Each row was made from one path, in order. Every step used is in the known rows, and no mark comes twice. Write each row's path.
Known rows:
romup, lobeg, pelib: [ 0.23  0.07  0.38 -0.11  0.34  0.04  0.19  0.27  0.09 -0.06 -0.36 -0.20
  0.04  0.03  0.23  0.25 -0.15  0.28  0.13  0.16 -0.22 -0.23 -0.18  0.16]
murof, kulu, pelib, lobeg, romup: [ 0.00 -0.22  0.05  0.15  0.18  0.20 -0.16 -0.08  0.23 -0.33 -0.35  0.04
  0.20  0.16  0.17  0.10 -0.61  0.25  0.14  0.13  0.05 -0.21  0.14  0.20]
murof, kulu, loput, lobeg: [ 0.28 -0.07  0.01  0.33  0.34  0.16  0.23 -0.03  0.09 -0.20 -0.40 -0.10
  0.10  0.17  0.29 -0.05 -0.21 -0.09  0.03  0.16 -0.09  0.03 -0.12 -0.12]
loput, lobeg, pelib, kulu: [ 0.22 -0.09  0.31 -0.15  0.23  0.16  0.04  0.01  0.24 -0.25 -0.36 -0.13
  0.10  0.06  0.36  0.17 -0.13  0.26  0.14  0.01 -0.01 -0.21 -0.16  0.28]
kulu, murof, lobeg, pelib: [ 0.04 -0.11  0.13  0.03  0.17  0.11  0.03  0.11  0.06 -0.40 -0.30 -0.16
  0.15  0.17  0.35  0.37 -0.12  0.33  0.00  0.04 -0.17 -0.18 -0.02  0.09]
loput, kulu, murof, lobeg, pelib: [ 0.18 -0.14  0.09  0.07  0.25  0.21 -0.05  0.05  0.04 -0.44 -0.37 -0.25
  0.24  0.38  0.31  0.45 -0.13  0.28 -0.04  0.02 -0.09 -0.13 -0.14  0.06]
romup, lobeg, loput, kulu, pelib: [ 0.27 -0.09  0.07  0.02  0.44  0.26  0.02  0.13  0.18 -0.24 -0.50 -0.33
  0.11  0.59  0.52  0.16 -0.19  0.12  0.07  0.32 -0.09 -0.28 -0.09  0.13]
lobeg, romup: [ 0.07 -0.13  0.03  0.12  0.21  0.01  0.16 -0.04  0.22  0.02 -0.16 -0.12
  0.02  0.05  0.12 -0.05 -0.28  0.26  0.25  0.25 -0.12 -0.09  0.06  0.15]
kulu, pelib, lobeg: [ 0.07 -0.05  0.16 -0.07  0.20  0.34 -0.12 -0.02  0.08 -0.41 -0.29 -0.01
  0.09  0.25  0.28  0.23 -0.44  0.25  0.10  0.10  0.11 -0.23  0.05  0.23]
lobeg, loput, kulu: [ 0.23 -0.14  0.01  0.28  0.35  0.23  0.01 -0.15  0.17 -0.22 -0.35 -0.24
  0.05  0.40  0.44  0.07 -0.22  0.10  0.15  0.29 -0.03 -0.07 -0.02  0.08]
loput, lobeg: [ 0.29 -0.11  0.10 -0.02  0.30  0.15  0.20 -0.09  0.04 -0.12 -0.33 -0.22
  0.06  0.31  0.28  0.01 -0.10  0.09  0.18  0.23 -0.08  0.08 -0.10  0.05]
loput, kulu, pelib: [ 0.19 -0.09  0.14 -0.01  0.33  0.35  0.00 -0.10  0.11 -0.27 -0.30 -0.26
  0.14  0.45  0.30  0.23 -0.22  0.14  0.03  0.07  0.05 -0.14 -0.09  0.12]
pelib, kulu, loput, lobeg: [ 0.23 -0.01  0.04  0.04  0.29  0.18  0.14  0.02  0.20 -0.21 -0.33  0.01
  0.03  0.12  0.34 -0.04 -0.19  0.03  0.11  0.15  0.07 -0.16 -0.16  0.07]
loput, lobeg, pelib, kulu, murof: [ 0.12 -0.12  0.22 -0.17  0.18  0.15 -0.02  0.01  0.15 -0.35 -0.35 -0.08
  0.14  0.27  0.37  0.14 -0.02  0.32  0.14  0.04  0.00 -0.33 -0.22  0.23]
kulu, loput, lobeg, pelib: [ 0.31  0.05  0.20  0.15  0.29  0.25  0.09  0.22  0.16 -0.27 -0.32 -0.26
  0.04  0.07  0.34  0.02 -0.04  0.12 -0.06  0.09 -0.15 -0.15 -0.15  0.13]
murof, lobeg: [ 0.12 -0.13  0.03  0.06  0.25  0.06  0.21 -0.04  0.07 -0.21 -0.30 -0.13
  0.08  0.11  0.30  0.30 -0.28  0.13  0.08  0.14 -0.09  0.07  0.09  0.01]
kulu, murof: [ 0.02 -0.08  0.08  0.04  0.21  0.12  0.12 -0.05  0.00 -0.17 -0.19 -0.03
  0.03  0.31  0.22  0.10 -0.10  0.23  0.23  0.21 -0.06 -0.20 -0.07  0.03]
loput, lobeg, romup, kulu: [ 0.34 -0.15 -0.05  0.05  0.37  0.05  0.40  0.09  0.10 -0.05 -0.44 -0.41
  0.13  0.31  0.33  0.03 -0.10  0.13  0.18  0.35 -0.15  0.00  0.01  0.07]
romup, lobeg: [ 0.21  0.01  0.20 -0.13  0.39  0.00  0.29  0.13  0.04  0.04 -0.34 -0.11
  0.02  0.17  0.18  0.14 -0.17  0.16  0.26  0.29 -0.14 -0.11 -0.13  0.02]
romup, lobeg, loput, kulu: [ 0.33 -0.08  0.06  0.12  0.47  0.12  0.14  0.09  0.14 -0.10 -0.49 -0.26
  0.07  0.47  0.37  0.11 -0.20  0.11  0.21  0.40 -0.11 -0.12 -0.15  0.04]
loput, kulu, pelib, lobeg, romup: [ 0.19 -0.18  0.00  0.03  0.25  0.34 -0.26 -0.04  0.22 -0.34 -0.31 -0.12
  0.21  0.39  0.14  0.13 -0.51  0.29  0.12  0.16  0.12 -0.21  0.00  0.25]

Write each row's path:
[ 0.41  0.10  0.16  0.16  0.41  0.26  0.34  0.33  0.06 -0.32 -0.49 -0.42
  0.10  0.15  0.45  0.17 -0.01  0.07 -0.12  0.13 -0.16 -0.19 -0.13  0.08] => romup, kulu, loput, lobeg, pelib
[ 0.21 -0.11  0.11 -0.04  0.29  0.43 -0.22 -0.10  0.08 -0.45 -0.35 -0.10
  0.19  0.49  0.25  0.28 -0.47  0.19  0.07  0.08  0.19 -0.18 -0.07  0.16] => loput, kulu, pelib, lobeg
[-0.04 -0.05  0.27 -0.09  0.14  0.12 -0.04  0.02  0.18 -0.33 -0.22  0.06
  0.08  0.07  0.32  0.22 -0.15  0.40  0.17  0.00  0.01 -0.47 -0.13  0.27] => lobeg, pelib, kulu, murof
[ 0.29 -0.06  0.28  0.00  0.25  0.18  0.10  0.06  0.11 -0.21 -0.35 -0.32
  0.10  0.17  0.33  0.12 -0.06  0.22  0.07  0.10 -0.15 -0.05 -0.14  0.18] => loput, lobeg, pelib
[ 0.19 -0.10 -0.08  0.10  0.26  0.08  0.09  0.07  0.34 -0.10 -0.28 -0.01
  0.05  0.04  0.25 -0.19 -0.23  0.12  0.17  0.24  0.01 -0.21 -0.07  0.14] => pelib, kulu, loput, lobeg, romup
[-0.06 -0.17 -0.02 -0.09  0.17  0.03  0.09 -0.10  0.12 -0.32 -0.30  0.11
  0.14  0.22  0.37  0.31 -0.27  0.23  0.18  0.10  0.06 -0.20  0.00  0.04] => pelib, kulu, murof, lobeg
[ 0.00 -0.25 -0.16  0.10  0.17 -0.03  0.10  0.03  0.12 -0.20 -0.24 -0.09
  0.14  0.22  0.23  0.13 -0.21  0.30  0.18  0.26 -0.15 -0.08  0.09  0.04] => kulu, murof, lobeg, romup
[ 0.05 -0.13  0.05  0.13  0.23  0.37 -0.22  0.00  0.21 -0.51 -0.36 -0.07
  0.04  0.34  0.53  0.11 -0.44  0.23  0.09  0.24  0.07 -0.30  0.16  0.28] => kulu, pelib, lobeg, loput
[ 0.21 -0.02 -0.20  0.30  0.36  0.03  0.41  0.29  0.16 -0.18 -0.40 -0.28
  0.12  0.01  0.37  0.21 -0.28  0.07 -0.04  0.28 -0.15 -0.10  0.15 -0.04] => murof, lobeg, romup, kulu, loput
[ 0.02 -0.14  0.17  0.12  0.24  0.22  0.10 -0.15  0.11 -0.25 -0.34 -0.08
  0.13  0.18  0.34  0.19 -0.32  0.11  0.05  0.03 -0.03 -0.15  0.04  0.09] => murof, kulu, pelib
[ 0.28 -0.02  0.20  0.30  0.29  0.19  0.13  0.11  0.15 -0.28 -0.43 -0.18
  0.12  0.03  0.31  0.05 -0.16  0.03 -0.08  0.03 -0.16 -0.09 -0.14  0.04] => murof, kulu, loput, lobeg, pelib
[ 0.31  0.01  0.03  0.16  0.33  0.20  0.22  0.05  0.07 -0.17 -0.31 -0.15
  0.01  0.21  0.30 -0.07 -0.10  0.00  0.06  0.23 -0.08 -0.02 -0.13 -0.02] => kulu, loput, lobeg
[ 0.09 -0.13 -0.08  0.10  0.30  0.04  0.31  0.11  0.05 -0.11 -0.30 -0.23
  0.10  0.31  0.26  0.09 -0.12  0.29  0.23  0.33 -0.12 -0.27  0.04  0.07] => lobeg, romup, kulu, murof
[ 0.10 -0.01  0.06  0.41  0.29  0.14  0.22 -0.03  0.12 -0.16 -0.29  0.05
  0.03 -0.01  0.20  0.03 -0.32 -0.02  0.07  0.13 -0.07 -0.11 -0.03 -0.08] => murof, kulu, loput
[ 0.18  0.15  0.33 -0.06  0.34  0.06  0.12  0.37  0.27 -0.15 -0.34  0.04
  0.02 -0.16  0.29  0.17 -0.21  0.22  0.07  0.09 -0.08 -0.47 -0.21  0.19] => romup, lobeg, pelib, kulu, loput
[ 0.06  0.00  0.31 -0.28  0.26  0.01  0.05  0.25  0.15 -0.19 -0.34  0.04
  0.10  0.13  0.27  0.27 -0.12  0.39  0.22  0.11 -0.06 -0.52 -0.25  0.21] => romup, lobeg, pelib, kulu, murof
[ 0.19 -0.09 -0.02  0.09  0.32  0.09  0.17  0.09  0.12 -0.19 -0.37 -0.12
  0.13  0.17  0.18  0.18 -0.47  0.27  0.23  0.30  0.04 -0.18  0.12  0.14] => pelib, lobeg, romup, kulu
[ 0.22  0.01 -0.10  0.28  0.35  0.16  0.18  0.27  0.12 -0.24 -0.35 -0.07
  0.09  0.07  0.20  0.07 -0.46  0.17  0.11  0.32  0.02 -0.27  0.08  0.09] => pelib, lobeg, romup, kulu, loput
[ 0.09  0.10  0.26  0.10  0.21  0.18  0.02  0.16  0.30 -0.28 -0.22  0.06
 -0.01 -0.22  0.33  0.13 -0.25  0.24  0.05 -0.01  0.01 -0.42 -0.10  0.27] => lobeg, pelib, kulu, loput
[ 0.02 -0.19  0.04  0.30  0.22  0.31 -0.18 -0.11  0.19 -0.51 -0.46  0.02
  0.14  0.31  0.49  0.14 -0.56  0.15  0.07  0.17  0.06 -0.24  0.19  0.19] => murof, kulu, pelib, lobeg, loput
[ 0.17 -0.15  0.02  0.18  0.32  0.37 -0.09 -0.10  0.20 -0.37 -0.39 -0.31
  0.08  0.51  0.55  0.12 -0.22  0.13  0.02  0.19  0.01 -0.20  0.02  0.20] => lobeg, loput, kulu, pelib
[ 0.25 -0.20 -0.02  0.05  0.25  0.06  0.15 -0.03  0.17 -0.02 -0.28 -0.24
  0.08  0.22  0.20 -0.13 -0.14  0.19  0.24  0.31 -0.13  0.03 -0.03  0.12] => loput, lobeg, romup
